Each row comes from the steps of one walk. Every step used is in the known rows, and no mark comes twice. Write the walk behind each row, first mark first.
Known rows
sobo-milop: -1.25 -0.28 0.61 -1.54 0.51 -0.05 -1.13 -0.02 0.29 2.81 2.85 -0.27 1.08 1.82 -0.29 1.00 -1.82
sobo-vikes-tulasat-milop-fefevet: -0.18 2.92 -0.25 1.57 -1.11 1.57 0.98 0.10 -0.87 -0.16 -1.72 -1.27 -0.41 -2.39 -0.24 2.42 -0.41
sebo-tegeri-milop-sobo: 0.25 -2.40 -1.55 0.11 0.98 -1.12 -0.81 0.03 0.27 -0.81 0.07 0.68 -1.04 -0.10 -0.97 -1.42 1.43
vikes-tegeri: -1.01 2.62 -0.12 -1.22 0.72 -1.03 0.56 -0.08 0.49 1.88 0.19 -0.08 1.97 1.36 0.50 -1.49 -2.67
sebo-tegeri-milop-sobo-vikes: 0.33 -1.31 1.63 0.17 -0.03 0.02 0.28 0.20 -0.73 -1.92 -0.07 0.91 -1.98 -0.45 -1.71 -0.60 2.15
vikes-tulasat-sebo-tegeri: 0.35 -1.24 0.09 0.57 0.20 1.86 -4.45 0.07 0.89 0.73 2.43 -0.56 0.97 0.42 0.68 -0.08 -0.83
tegeri-sebo: 0.65 -1.57 -2.20 -1.78 -0.03 -0.02 1.02 -0.26 1.02 0.05 2.21 0.68 2.87 3.03 2.44 -0.78 -0.35
milop-fefevet: -1.12 1.05 -3.05 1.28 -0.40 0.17 -2.55 -0.58 0.00 3.18 2.21 -0.20 0.42 1.05 0.84 0.63 -1.70
sobo-vikes-tulasat: -0.40 1.09 2.71 0.44 -0.28 1.56 1.64 0.15 -0.06 0.56 0.23 0.44 0.27 2.31 0.51 1.46 -1.42
sebo-tegeri: -1.12 0.74 -0.94 -0.33 0.92 0.47 -3.33 -0.15 0.32 0.28 3.19 0.37 0.73 1.60 0.05 -1.04 -1.23
sobo-vikes-tulasat-sebo-tegeri-milop-fefevet: 0.28 -0.61 0.71 4.03 -1.06 2.88 -2.60 -0.35 0.43 -0.39 -0.50 -1.38 -2.10 -2.56 1.25 1.85 1.76
vikes-tegeri-milop-fefevet: -0.81 1.94 -1.69 2.53 0.05 -0.10 0.51 -0.63 0.66 1.52 -1.73 -1.06 -0.41 -1.36 1.69 0.15 -0.40
sobo-vikes-tegeri: -0.82 3.31 2.66 -1.09 -0.20 0.05 1.55 0.07 -0.33 0.80 -0.20 0.08 0.93 0.83 -0.35 -0.85 -1.81
fefevet-milop-sobo: -0.28 -3.52 -2.04 -0.85 0.40 -2.50 -0.43 -0.05 -0.73 1.04 2.15 0.94 -0.53 1.28 -2.50 -1.18 -0.44
fefevet-milop-sobo-vikes: -0.30 -2.21 1.07 -0.64 -0.53 -1.19 0.59 0.11 -1.71 -0.09 1.86 1.06 -1.58 0.80 -3.20 -0.41 0.48
sobo-vikes-tulasat-milop: 0.53 3.07 1.92 -0.98 -0.13 1.27 3.35 0.56 -0.88 -2.29 -0.63 -0.36 0.51 -0.72 -0.47 1.61 -0.34
sebo-tegeri-vikes-tulasat: -1.60 -0.46 -0.20 1.48 0.28 -0.04 -3.18 -0.45 0.95 1.52 -1.18 0.27 -0.12 1.75 2.34 0.81 -1.19
tulasat-milop-sobo-vikes: 0.82 0.70 0.81 -2.72 -0.54 -0.79 1.96 0.61 -1.74 -1.57 0.41 0.63 -0.22 -0.84 -3.06 -0.19 0.68
sebo-tegeri-milop: -0.30 0.38 -0.57 1.05 1.36 0.63 -0.26 -0.32 0.79 -1.92 2.29 0.23 -0.59 0.56 1.34 -0.44 1.02

Which walk is each row?
0.98 -0.66 -1.43 -1.75 0.38 -1.31 1.79 0.69 -0.35 -0.19 -2.24 -0.01 0.80 -0.75 -2.00 -0.04 -0.48 => vikes-tulasat-milop-sobo
2.03 -3.18 2.24 0.45 -0.75 0.92 1.01 0.30 0.05 -0.24 0.31 0.05 -0.74 -0.20 0.05 0.91 1.64 => tegeri-milop-sobo-vikes-tulasat-sebo
0.31 -0.08 -1.20 -1.95 -0.04 -0.55 1.62 -0.18 1.38 0.61 -1.03 -0.13 3.40 1.56 2.11 -1.84 -1.16 => vikes-tegeri-sebo
1.44 -0.03 0.34 -3.16 -1.06 -1.02 3.46 0.50 -0.27 -2.08 -4.28 -0.30 2.05 -1.91 -1.16 -1.67 0.98 => tulasat-milop-sobo-vikes-tegeri-sebo
-0.61 -1.68 -1.21 -0.24 -0.21 -0.44 -5.89 -0.65 0.39 1.56 3.74 0.36 0.27 1.08 2.01 -0.43 0.08 => tulasat-sebo-tegeri-vikes
0.64 -1.23 1.47 -0.53 -0.16 -0.55 2.67 0.16 -0.85 -1.06 0.42 1.19 -1.51 0.71 -1.22 -0.06 1.75 => tegeri-milop-sobo-vikes
0.04 -1.37 -1.63 -0.83 0.18 -1.75 -1.63 0.33 -0.31 -0.42 -3.75 -0.04 -0.37 -1.77 -1.27 -0.16 0.42 => sebo-tegeri-vikes-tulasat-milop-sobo
-0.23 2.53 -2.42 1.30 -0.39 0.75 -0.16 -0.01 -0.14 0.74 -1.34 -1.39 0.38 -1.93 0.36 1.84 -1.09 => vikes-tulasat-milop-fefevet
0.71 -2.32 -1.70 -0.56 0.83 -1.78 1.71 -0.01 0.15 0.12 0.71 1.05 -0.51 1.19 -0.37 -0.85 1.04 => tegeri-milop-sobo
-0.79 2.48 0.51 2.70 -0.73 0.64 1.34 -0.50 -0.01 0.51 -2.00 -0.91 -1.32 -1.78 1.11 0.60 0.29 => sobo-vikes-tegeri-milop-fefevet
-1.74 -0.17 -1.31 0.19 0.36 -1.00 -4.36 -0.68 0.36 1.41 1.85 0.82 0.00 1.92 1.83 -0.33 -0.60 => sebo-tegeri-vikes
0.84 -2.85 1.63 0.13 -0.72 1.43 -4.04 0.42 -0.10 0.35 0.36 -0.18 -0.31 -0.63 -1.56 -0.28 0.40 => milop-sobo-vikes-tulasat-sebo-tegeri
-0.55 1.61 -0.64 -0.05 0.48 -0.15 -0.66 0.02 0.07 -1.43 -1.90 -0.48 0.15 -1.07 1.11 0.96 -0.07 => sebo-tegeri-vikes-tulasat-milop
1.02 -1.03 2.76 1.96 0.05 2.54 -0.49 0.00 0.57 -2.37 1.19 -0.44 -1.25 -0.99 1.36 0.83 2.03 => sobo-vikes-tulasat-sebo-tegeri-milop
0.37 -1.12 -0.83 -0.56 0.81 -2.33 2.28 0.07 0.52 0.50 -2.43 0.35 -0.04 -0.19 -0.63 -1.74 0.23 => vikes-tegeri-milop-sobo
0.89 -1.65 0.40 1.85 0.73 1.72 -1.32 -0.11 1.34 -1.36 1.52 -0.59 -0.45 -0.44 1.99 0.36 1.38 => vikes-tulasat-sebo-tegeri-milop
0.33 2.33 1.76 -2.68 -0.38 -1.39 2.47 0.64 -1.16 -0.88 -3.00 -0.17 0.50 -2.03 -3.04 -1.36 -0.42 => tulasat-milop-sobo-vikes-tegeri
-0.10 2.59 2.72 0.29 0.36 0.13 3.84 -0.13 0.06 -1.57 -0.79 -0.02 -0.46 -0.14 1.02 -0.30 0.47 => sobo-vikes-tegeri-milop
-0.26 2.83 -3.39 0.31 -0.33 0.06 -0.66 -0.18 -0.58 0.59 1.21 -0.95 0.52 -1.68 -0.03 0.89 -0.81 => tulasat-milop-fefevet
0.55 -1.46 2.38 0.96 -0.18 0.28 3.20 0.30 -0.13 -0.58 -2.39 0.61 -1.32 0.73 -0.41 1.03 0.91 => tegeri-milop-sobo-vikes-tulasat
